Each row comes from the steps of one path. Every step used is in the known rows, and no mark comes twice. Write the path behind each row, first mark first.
Known rows
b-k-t: [-21 -10  16  -9 -19 -54 -40 -22   2   5   5 -27  16   6  53  29 -13  -9
  46   5 -20  19  21  13  39  -2   0 -24 -24 -36 -19 -34]
y-s-c-d-u: [-42  -8   9  29   8  27  22  25 -18 -17 -17  31  -3  53  16  12  19 -20
  -7  13 -37 -14 -30   2  12   4   5 -50  -8 -42  -9  -8]
k-t: [ -8  -2  20  -4 -13 -40 -13 -14   8   1   2 -26  13   7  51  13 -14   5
  41   5   2   1  17  17  28  14  13  -9 -18 -30   4 -26]
u-d: [ 21  -3  11  34   3   8  13 -19   6 -41 -37  17   6  25   0   7   3 -19
   8  -6  -2  15  11  35  28  -6  -4 -41 -18 -41  15  13]
c-d-l-s-y-b-h: [ 19 -26 -27  52 -17 -28 -26 -22   1 -27 -23  38  30  27  33 -12  -7 -32
  -4  15 -22  22 -16  27  -1  -4  10 -21 -21 -38 -21 -28]
u-d-l-s-y-b-r: [ 40 -18 -11  24  -8   0  -9 -43   2 -20  -1   4  23   8  25  -8  29 -27
  29   4 -30  29  -7  14  15  -7  -5 -40 -31 -68   3 -16]
c-s-y-b-k-t: [-27 -25 -13  -6 -19 -52 -34 -28  -6   8  29 -14  33  14  61  23 -15 -19
  50  -4 -23   2  14   4  28  -5   4 -39 -22 -43 -14 -41]
d-l-s-y-b: [ -3 -29 -27  26 -26   7 -15 -31 -12 -18  12  42  28  -3  -3  -8   6 -25
   6  -2 -40   3 -21  16   5   3  -9 -12 -26 -28  19 -18]
v-d-c-s: [-27 -30  -6  17  37 -71  25  15   2 -47 -25   8 -13  26  28  -2  -7   0
   4   1  15  -8 -10   5   4  -2  11 -51 -34 -55 -33  -3]
v-d-l-s-y-b: [-11 -20 -24  34 -17  12  -4 -31 -13 -30   2  43  31   9   0 -11  10 -29
   9  -2 -32   4 -15  17   2  -5 -19 -23 -28 -40  16 -21]
h-b-k-t: [-34 -11   8 -18 -15 -44 -31 -30  -2 -22  -4 -22  28  16  71  21 -12   1
  32 -14 -36  18  24  11  30 -12 -24 -23 -15 -51 -12 -34]
d-l-s-c-p: [-49   0   7  11  11 -23 -15  14   1 -18 -22  14   0   3  -5  11  26 -41
   1  22 -59 -11 -33   4  32  23   3 -45 -12 -14  24   5]
d-l-s-c: [-46  -2   3  23  -6   1   5  -5  -4 -14  -9  27 -11  -1 -15  15  25 -20
   9  15 -47   7 -44   3   7   4  -4 -27 -24 -19   5  -5]
l-s-y-b-k-t: [-23 -17  -6   2 -26 -42 -52 -42  -8   5  19  -4  32  -2  54  20  -3 -19
  47  -7 -40  18  16  13  36  -5  -8 -29 -29 -27 -14 -50]
c-s: [-13 -27  -6   1  13 -52  12   8   4 -24  17   0  -1  14  17   7 -13  -3
   6   3   4 -14 -14  -2   2  17  23 -33  -7 -27 -15   5]
d-v: [ 39 -25  29   9  15 -29   3   1   2   6 -19 -17   6  -2  -3  11   0  -1
   3 -14 -18  -9   5  40  30  -3 -31 -12 -34 -39 -30  10]
p-c-d-l-s-y-b: [  1 -14 -39  34  -5   7  -9 -33 -16 -27 -10  46  29  23  12 -10  23 -30
  -2  17 -41 -13 -27  15   3   8   4 -43 -20 -23  16 -25]
u-d-l-s-y-b: [  2 -22 -25  40 -17  20  -9 -40  -8 -30  -4  48  30   9  -5 -10   7 -32
   6  -4 -36  12 -14  25  10  -4 -10 -31 -27 -36  25 -13]
p-c: [ 16   8  -4  11  12 -26   4  -2 -11 -25 -35  12  -6  18  17   6  31  11
 -13  26   7 -20 -24  27  12   8  11 -25  -8  -2 -16  -2]
k-b: [  5  -8   4  16  -6   4 -12  -7   9   2   0 -12  14   4  15 -13  -1   0
  45 -10 -14   4  32  57  22  -4  -9 -11 -15 -29  -5   0]
l-d: [ 11 -11  14   5 -16 -11  16  -4 -19 -29 -18  16   1  -9  11   1  -6 -15
   0  -9 -15   9   5  22  -4  -1  12  -9 -20 -40  -3  -3]
d-l: [-13 -17   2  13 -16 -11   1 -12   5 -28 -16  10   5  15 -10   1 -17 -12
   2  37 -18  14 -24  10   3  12  12  -1 -10 -49  13   9]
l-s: [ -8  -8  10  17  -1 -33 -27 -15   3 -27  -3  19  -3 -19   8   4  12  -4
  -3  -3 -30  15 -12  14  15  15  -3 -13 -23   4 -11 -15]
v-d-c: [ -6 -18  11  25  16 -44  15   6  -3 -42 -57  16 -12  18  12  -3   7   0
   2  -2  10   2   3  31  20 -16 -17 -27 -53 -61 -26 -11]
v-d-l: [-24  -5   7  27  -6   0  17  -9   0 -48 -32  13   7  31  -6  -2 -13 -20
   6  38  -9  19 -17  12  -1   0  -4 -18 -15 -66  12   4]
h-b: [-10 -17  -4 -11  -5  -2  13 -13  -4 -56 -17  14  21  16  29  -3   2  12
 -16 -33 -29  -5   1  20   7  -9 -40  -8  -6 -45  11   0]
p-c-s-y-b: [  7 -28 -40  14  -2 -13  11 -12 -19 -13  15  29  25  19  18  -4  15 -11
   6  -7  -4 -34 -22  14   0   0   6 -36 -15 -25   2 -10]
s-y: [ 10 -11   0   3 -13 -12   4 -13 -27  -5  27  20  17 -14  -5  14  18  -5
   8   4 -24  -6  -9   8  28  -7  -1  -5 -31 -40  18   2]
d-u: [-27  -7  23  14 -13  -3   7  18 -17 -21  -8  24   1  26   1   1   7  -6
 -18   9 -19  -6 -21  13  25  -6  -5   2  -6 -25 -24   0]

Which path is each row?
[-36   3  27  26  -1   6  23  19 -19 -43 -22  26   2  41   5  -3  12 -13
 -14  11 -10   0 -13  13  20 -18 -23 -14 -13 -41 -25  -5] | v-d-u
[-21 -27  -8 -14 -15 -25 -22 -21 -13 -44 -14  11  21  12  25  18   6 -11
  -4 -25 -53  18   6  14  21 -25 -47 -23 -13 -49 -22  -9] | h-b-k
[ 29 -29 -18  42 -23 -33 -30 -15  -5 -15 -10  33  27   1  32  -8  -1 -13
  -3  -9  -9  19  -9  36   5 -10  -5  -5 -27 -19 -34 -25] | l-s-y-b-h
[  7 -27  11  12   0 -45  10   3 -16 -31 -51  22 -15  -8  14  -6  -3  -1
  -5  -9  -7   7   1  29  10 -11  11 -15 -47 -54 -26 -10] | l-d-c
[-17 -38  -9   7  25 -79  12  13   4 -30 -12   5 -14  14  24   1 -12   5
   0   1   7 -16 -17   4   8   8  26 -39 -31 -41 -32   0] | d-c-s
[  4 -44 -32  14  -7 -22  16 -10 -23 -21   5  35  21   5  17 -11  -4 -18
   7 -24 -13 -20  -8  14  -3 -10   9 -31 -33 -53  -4 -15] | l-d-c-s-y-b
[ -4 -34 -22  11 -29 -21 -45 -34 -21  -8  17  31  27  -8   2  18  15 -35
  14 -17 -53  18  -2  16  26 -18 -29 -29 -31 -27 -20 -27] | l-s-y-b-k
[-10  -9 -16   7  30 -57  13   7  -4 -34  -7   5  -7  26  32   7  12  10
  -9  24  11 -30 -31   4  -4  17  32 -49   2  -8 -24   3] | p-c-s
[-10 -21 -14   0   8 -39  14  -5 -23 -10  43  15  13  -4  10  14   7  -4
   8   9 -17 -15 -20 -11  16   1  17 -27 -24 -42  10   6] | c-s-y
[ -6  -7   3  37  -5  11  12 -24  11 -49 -40  21   7  33 -11   2 -15 -25
   3  34 -15  27 -14  22  11   3  11 -32 -11 -61  28  20] | u-d-l
[-39   1  12  22   0  20  25  25 -17 -15 -14  32  -1  57   2   8  28 -36
  -9  11 -38 -22 -26   0  25  -6  -1 -39  -7 -35 -11  -9] | s-c-d-u
[-14 -23   1  -4 -31 -39 -42 -28   5   6   2 -19  29  15  53  19 -19 -18
  51 -10 -18   9  26  22  31  -2  -7 -24 -21 -35 -20 -42] | y-b-k-t
[ -9 -17  -9  22  13  18  17   7  -3  -7 -16  14  -3  34  20  22  17 -23
  20   4 -27 -13 -15  10   0  20  12 -70 -21 -46  15  -9] | y-s-c-d
[-17 -11  15  13  27 -59  -5  21   0 -41 -62   4   0  19  15  -3  13 -25
  -3   8 -14 -13   5  27  41   7  -5 -48 -37 -48  -2   3] | v-d-c-p
[ 24 -25  17  23  35   2  15   6   0  11 -27 -11   0  25  13  22  12 -18
  15  -8 -37 -16  -6  31  18   6 -20 -66 -37 -56 -15  -1] | y-s-c-d-v
[  5 -38 -23   4 -35 -13 -33 -26 -22  -2  13  22  30   2   0  20   8 -35
  16 -17 -40   9   4  19  26 -22 -27 -24 -28 -42 -18 -18] | s-y-b-k
[ 18   8 -12  20  22 -18   7  -5  -5 -28 -39  16   2  50  30   6  31 -22
  -8  28 -10 -26 -11  17  14  18  22 -60  -7 -19  -2 -11] | p-c-d
[ 39 -11 -24  19   3 -14 -14 -36  -5 -16  -6   3  20  23  41  -7  48 -28
  19  23 -31   4 -20   4   7   6  10 -53 -26 -56  -7 -29] | p-c-d-l-s-y-b-r
[-18 -36  -5   8  24 -75  21  12  -8 -40 -20  13 -17   7  29  -4 -16  -1
  -2  -3   1  -5 -12   6  -5   2  32 -42 -31 -50 -31  -3] | l-d-c-s
[-24  -4  14  22  -1   1  12  16 -12 -30 -15  28   5  53  11   0  12 -29
 -17  16 -31 -15 -14   4  25   3   5 -28  -3 -36 -17  -8] | c-d-u
[-28 -13   5   3  15  -9  -4  28  -3  -5 -21   0   1   3  14  21  18 -18
  11   5 -34 -17 -21  16  22  27   6 -54 -16 -27  22  12] | y-s-c-p
[ -6  -5 -21   5  23 -41  17  -6 -31 -17  25  21   8   6  21  14  27   6
  -3  27 -11 -26 -34  -7  13   2  25 -40 -19 -28   2   5] | p-c-s-y
[-17   0  -4  24  10  -2   7  -2  -2 -14 -12  26  -3  28   7  16  36 -42
  11   0 -45 -14 -17   1  17  12   2 -63 -23 -18   7 -18] | l-s-c-d
[-12 -29 -12   5  17 -56  23  -2 -33 -24  14  25   1 -10  17   5   4  -1
   1   4 -18  -6 -18  -6  10 -11  25 -34 -42 -61  -2   0] | l-d-c-s-y
[ 38 -34 -12  35 -29 -33 -18   0   9 -17 -34  15  21  22  32 -10 -18 -12
   1 -15  16  11   2  49  -2  -7  -3   3 -15 -25 -45 -18] | y-b-h
[ -6 -19  14   3  15 -63  -8  21 -10 -32 -58   9  -3  -1  18  -5   5 -25
 -11   2 -27  -9   4  25  32  12  17 -36 -33 -41  -1   2] | l-d-c-p
